Each row was made from one walk, in order. Every step used is in the known rows, and no mark comes twice. Write each row's walk.
Known rows:
nifik/lalog: [ 0.15  0.97 -1.26 -3.74 -0.61 -1.78 -0.82  2.21  1.66 -2.36 -4.27 -1.35
  2.25 -0.93  0.48 -0.43  0.39  1.74  1.06 -0.44 -1.06]
tafu/nifik/lalog: [-1.09  0.06 -2.34 -4.07 -0.25 -2.89 -0.46  2.06  0.84 -3.31 -3.87 -0.99
  3.08 -1.16  0.24 -1.71  1.60  1.33  0.63  0.79  0.25]
nuvek/lalog: [ 0.30  0.65 -0.68 -4.29 -2.52 -2.93 -2.34  2.49 -0.56 -2.57 -2.82 -2.78
  1.79 -2.56 -0.57  0.89  2.91  3.44  1.09 -0.86 -0.41]
reta/nuvek/satuzep: [-0.57  1.35  0.15 -3.10 -1.36 -5.13 -0.49  3.25  0.85 -1.84 -4.70 -1.87
 -1.81 -3.18  1.93 -0.32  2.88  1.31 -0.53 -1.55 -0.10]
lolamen/mobatu/lalog: [ 0.00  0.51  0.61 -4.00 -0.63 -1.88  0.03  3.07  0.71 -1.63 -2.82 -2.42
  3.08 -3.96 -0.23 -0.04  0.86 -0.67  0.86 -2.48 -1.10]
mobatu/tafu: [ 3.49  1.08  0.65 -3.56 -0.56  0.14 -1.65  0.92  0.83 -1.93 -3.55 -2.59
  2.86 -1.88  0.18  1.31  1.19  0.15 -0.85 -0.35 -0.63]
lalog/mobatu/reta: [ 1.06  1.28  0.58 -0.97  0.22 -1.32 -2.58  2.82  0.38 -0.13 -3.55 -1.47
  3.84 -2.41  3.89 -1.46  1.73  1.19 -1.01  0.66 -0.52]
mobatu/tafu/nifik/lalog: [ 0.92  0.17 -2.45 -4.78 -0.21 -0.33  0.36  1.64  1.29 -3.25 -2.90 -1.13
  4.21 -0.92 -0.51 -1.41  1.47 -0.21 -0.93  2.18 -0.21]
satuzep/nuvek/lalog/mobatu/tafu/nifik: [ 1.67  0.27 -2.26 -2.26 -1.41 -1.94 -1.59  1.83 -0.69 -1.77 -2.97 -2.51
  3.68 -0.70  0.51 -1.67  5.25  1.75 -3.22  2.71  1.07]
tafu/lolamen/mobatu/reta/nuvek/lalog: [-0.36 -0.31  1.66 -4.21 -3.83 -4.60 -0.84  5.11 -0.76 -0.32 -2.37 -1.36
  2.58 -4.75  3.16 -2.66  3.03  1.86 -0.36 -0.50  0.46]
nuvek/lolamen/mobatu/tafu/nifik/lalog: [ 0.52 -0.13 -3.10 -7.40  1.45 -0.39  1.39  2.49 -0.35 -5.36 -2.97 -1.12
  5.46 -1.53 -0.95 -0.71  1.90  0.35 -1.41  0.02 -1.08]
lalog/mobatu/tafu: [ 2.81  1.39  0.13 -2.58  0.48  0.26 -1.13  0.38  0.36 -0.69 -2.84 -2.63
  3.84 -0.98  1.88 -0.21  1.81  0.73 -2.26  0.63 -1.53]
lolamen/mobatu/tafu/nuvek: [ 5.16 -2.36  3.82 -4.72 -0.41  0.80 -0.57  2.54  0.44 -0.86 -3.74 -3.11
  4.04 -2.65  0.34 -0.72  0.72 -0.05 -2.29 -1.62  0.79]
satuzep/mobatu: [ 2.32  1.33 -0.07 -1.83  0.93 -2.96 -1.63  2.04  1.42 -2.91 -4.78 -1.79
 -0.50 -1.74 -0.52  0.48  2.14  0.90  1.35 -1.59  0.30]
nifik/lalog/mobatu/reta/nuvek/lolamen: [-1.55  1.66 -1.98 -3.28 -0.67 -3.76 -0.17  4.97  1.34 -1.90 -3.70  0.56
  2.46 -1.08  4.09 -1.44  1.18  2.66 -0.56  1.80 -2.12]
reta/nuvek/satuzep/mobatu/tafu/lolamen: [ 2.61  2.47 -1.60 -3.67  0.42 -3.63  0.99  2.86  2.47 -0.16 -3.62 -1.84
 -3.05 -2.86  1.41 -1.76  4.45 -0.66 -1.64 -0.98  0.21]
nifik/lalog/mobatu/reta/nuvek/satuzep: [-2.40  1.50 -1.89 -2.36 -0.29 -3.44  0.95  5.14  2.22 -0.08 -3.41  0.19
  0.82 -2.12  4.79 -3.95  2.42  1.04 -2.30  2.15 -1.00]
nifik/lalog/mobatu/reta/nuvek: [-1.57  0.72  0.02 -1.33 -1.38 -2.88 -0.17  4.39  1.90 -0.11 -3.63  0.61
  2.71 -1.13  4.68 -3.06  0.62  1.41 -0.80  2.58 -1.33]
tafu/lolamen: [ 1.97  1.76 -0.38 -3.22 -0.81 -3.38 -2.27  1.23  0.31 -0.23 -4.20 -3.27
  1.51 -2.53  2.26 -0.34  2.14  1.51  1.11 -2.60 -0.15]
tafu/nifik/lalog/mobatu/reta: [-1.71  0.43 -2.65 -2.15  0.80 -1.85 -0.72  3.37  1.00 -1.27 -2.81 -0.09
  5.23 -1.39  3.45 -3.85  1.97  0.56 -1.20  3.41  0.02]
satuzep/nuvek/lolamen/mobatu/reta: [ 2.61  1.06  0.60 -1.80 -0.21 -2.40 -2.87  4.89  0.04 -3.58 -6.39 -0.59
  3.21 -3.07  1.36  0.49  1.83  1.20 -0.99 -2.30  0.76]
satuzep/mobatu/reta: [ 2.59  1.34  0.23 -0.72  0.60 -1.94 -2.32  3.81  2.01 -2.01 -4.31 -0.75
  0.98 -3.06  0.77 -0.40  1.91  0.13  0.77 -0.28  0.87]
tafu/lolamen/mobatu/reta: [ 2.09  0.64  1.59 -2.92 -0.35 -1.53 -1.86  3.33 -0.05  0.02 -3.77 -1.89
  4.18 -4.18  3.35 -2.29  1.68  0.05 -0.67 -2.09  0.38]

Write each row's walk:
[ 0.37 -0.71  3.93 -2.04 -2.02 -3.16 -1.06  4.67  0.00 -1.96 -4.44 -0.29
  2.59 -4.09  2.99 -1.49  0.28  0.26 -0.81 -0.92  0.23]
lolamen/mobatu/reta/nuvek
[ 0.14  0.17  1.50 -4.98 -0.94 -4.99 -0.46  3.43 -1.04 -4.38 -4.92 -1.34
  1.13 -2.79  1.18  1.25  1.35  2.17  0.09 -2.92 -1.45]
reta/nuvek/lolamen/mobatu
[ 0.21  1.78 -0.66 -2.16  0.12 -5.59  0.20  3.77  1.91 -2.37 -5.04 -1.22
 -3.85 -2.87  0.73 -0.58  3.65  0.57 -0.36 -1.60  0.29]
reta/nuvek/satuzep/mobatu
[ 1.29  2.44 -2.02 -2.53  1.93 -3.21 -0.80  2.93  1.63 -2.49 -4.56 -2.10
 -2.24 -2.76 -0.33 -0.23  3.99  0.63 -0.14 -2.21  0.37]
nuvek/satuzep/mobatu
[ 1.42  0.91 -0.66 -2.10 -2.87 -3.75 -3.09  3.02  0.26 -2.32 -5.20 -2.43
  0.84 -1.88 -0.38  0.48  3.30  3.06  0.01 -0.88  0.97]
satuzep/nuvek/lalog
[ 5.23 -0.07  0.43 -5.27 -0.32 -0.72 -1.60  2.57  0.58 -2.15 -3.84 -2.98
  2.56 -1.95  0.03  2.01  1.76  1.72 -0.81 -1.16  0.03]
mobatu/tafu/nuvek/lolamen
[ 1.66  0.36  1.30 -4.04 -0.19 -2.56 -1.18  1.67 -0.58 -0.45 -4.05 -3.05
  2.80 -3.04  2.07 -1.36  1.92  0.99 -0.14 -3.67 -0.26]
tafu/lolamen/mobatu
[ 1.90 -1.37  0.83 -2.73 -2.07 -1.81 -2.45  4.64  0.07  1.10 -2.06 -2.52
  3.92 -2.80  2.94 -2.24  3.31  2.98 -1.54  1.63  0.96]
tafu/nuvek/lalog/mobatu/reta
[ 0.14  1.44 -0.09 -3.91 -1.65 -5.91 -1.70  2.92  0.00 -3.91 -5.00 -1.58
 -0.42 -2.37  1.14  2.44  1.75  2.86  1.53 -1.81 -1.42]
reta/nuvek/lolamen
[ 1.64  0.47 -3.18 -3.94  1.57 -0.69  1.17  2.16  2.38 -3.74 -3.04 -0.65
  2.23 -0.50 -1.34 -1.91  2.32 -0.66 -0.73  1.87  0.47]
satuzep/mobatu/tafu/nifik/lalog
[ 0.42  0.69  2.62 -0.99 -2.70 -3.97 -2.32  4.27  1.03 -1.45 -4.55 -0.35
  1.22 -3.73  3.21 -0.42  0.78  0.86  0.32  0.26  0.19]
mobatu/reta/nuvek
[ 1.82  1.90 -2.91 -4.29  0.75  0.29  0.49  0.95  1.68  1.27 -2.25 -2.30
  4.03  0.08  3.12 -2.77  1.92  0.84 -1.98  1.17 -2.15]
nifik/lalog/mobatu/tafu/lolamen
[ 4.00  1.85 -0.29 -3.98 -0.67 -0.56 -1.49  0.58  0.70  0.10 -3.07 -3.19
  2.81 -2.15  1.66 -0.19  2.11  0.10 -0.48 -0.98 -0.49]
mobatu/tafu/lolamen
[ 1.31  1.16 -1.96 -3.77  0.63  1.32  0.47  1.22  1.59 -0.91 -2.60 -1.60
  4.33  0.40  1.89 -1.67  1.15  0.97 -2.01  1.71 -2.11]
nifik/lalog/mobatu/tafu
[ 0.20  0.93 -0.63 -2.36 -1.60 -1.82 -2.51  3.64 -0.42 -0.63 -1.68 -1.96
  3.91 -2.96  2.61 -1.41  3.41  2.93 -0.94  1.80 -0.54]
nuvek/lalog/mobatu/reta
[ 2.03 -0.95  0.92 -4.73  0.36 -0.22 -0.14  1.19 -1.09 -3.56 -3.19 -2.25
  5.14 -2.79 -0.23 -1.15  2.06 -0.95 -2.17 -0.14  0.51]
lolamen/mobatu/tafu/nifik
[-1.82  0.32 -3.01 -3.21  0.89 -2.38 -0.06  1.78  0.55 -1.89 -3.45 -1.34
  3.90 -0.09  2.05 -3.08  2.38  1.58 -0.68  1.88 -0.67]
tafu/nifik/lalog/mobatu
[ 3.24  2.39 -2.20 -3.36  2.15 -0.65  0.11  2.34  2.11 -2.11 -3.33 -2.22
 -0.91 -2.46 -0.93 -0.01  3.62 -0.83 -1.91 -0.80 -0.01]
nuvek/satuzep/mobatu/tafu
[-0.47 -0.26 -0.80 -4.25 -2.59 -3.43 -0.03  1.93 -1.11 -2.00 -1.07 -1.94
  2.92 -1.93  1.45 -1.81  4.51  1.93 -2.21  3.41 -0.42]
reta/nuvek/lalog/mobatu/tafu/nifik
[-0.17  0.75  1.91 -0.28 -1.59 -3.71 -1.82  3.63  0.71 -0.14 -3.93 -0.51
  2.16 -2.38  4.93 -1.82  1.56  1.25 -1.06  1.40 -0.58]
lalog/mobatu/reta/nuvek
[ 1.44  1.89 -0.17 -1.76 -0.38 -5.25 -1.46  5.36  1.39 -3.66 -5.01  0.39
 -1.14 -3.01  1.27  1.00  2.38  1.33  1.23 -0.38 -0.13]
satuzep/mobatu/reta/nuvek/lolamen
[ 1.43 -0.06  2.70 -2.28 -0.20 -0.78 -1.91  3.70 -0.15 -2.07 -3.90 -1.40
  4.24 -3.94  1.87 -1.14  0.66  0.03 -0.79 -1.45  0.06]
lolamen/mobatu/reta
[-0.08  1.71 -0.11 -2.04 -0.79 -4.63 -1.82  4.19  0.00 -1.73 -4.28 -0.53
  1.86 -2.49  4.31 -0.02  2.08  2.63 -0.38  0.74 -1.49]
lalog/mobatu/reta/nuvek/lolamen
[ 3.83 -1.69  1.81 -5.44  0.47  0.53  0.68  3.28  0.52 -0.55 -3.47 -3.51
  2.34 -3.25  0.54 -1.65  2.70 -0.48 -4.02 -2.13  0.95]
lolamen/mobatu/tafu/nuvek/satuzep
[ 1.70  0.99 -0.99 -4.54 -1.36 -0.03 -1.03  1.35 -0.53 -0.90 -1.21 -3.01
  3.99 -1.56  0.73 -0.33  3.61  2.40 -2.02  1.57 -1.42]
nuvek/lalog/mobatu/tafu
[-2.73 -0.07 -1.08 -1.63 -0.92 -4.03  0.17  4.35  1.13 -1.16 -3.22  0.75
  3.41 -1.54  4.54 -4.46  1.69  0.71 -1.21  3.86 -0.20]
tafu/nifik/lalog/mobatu/reta/nuvek
[ 4.15  1.55 -0.05 -2.72  1.05 -0.28 -1.00  1.59  1.74 -2.60 -3.74 -2.07
  0.99 -1.52 -1.09  0.77  1.94 -0.56 -0.36 -0.46 -0.13]
satuzep/mobatu/tafu
[ 3.20 -1.17 -0.28 -4.02  0.28  1.23  0.56  2.25  2.38  0.91 -3.04 -2.14
  4.09  0.18  2.18 -2.46  0.97  1.14 -2.55  1.81 -0.75]
nifik/lalog/mobatu/tafu/nuvek
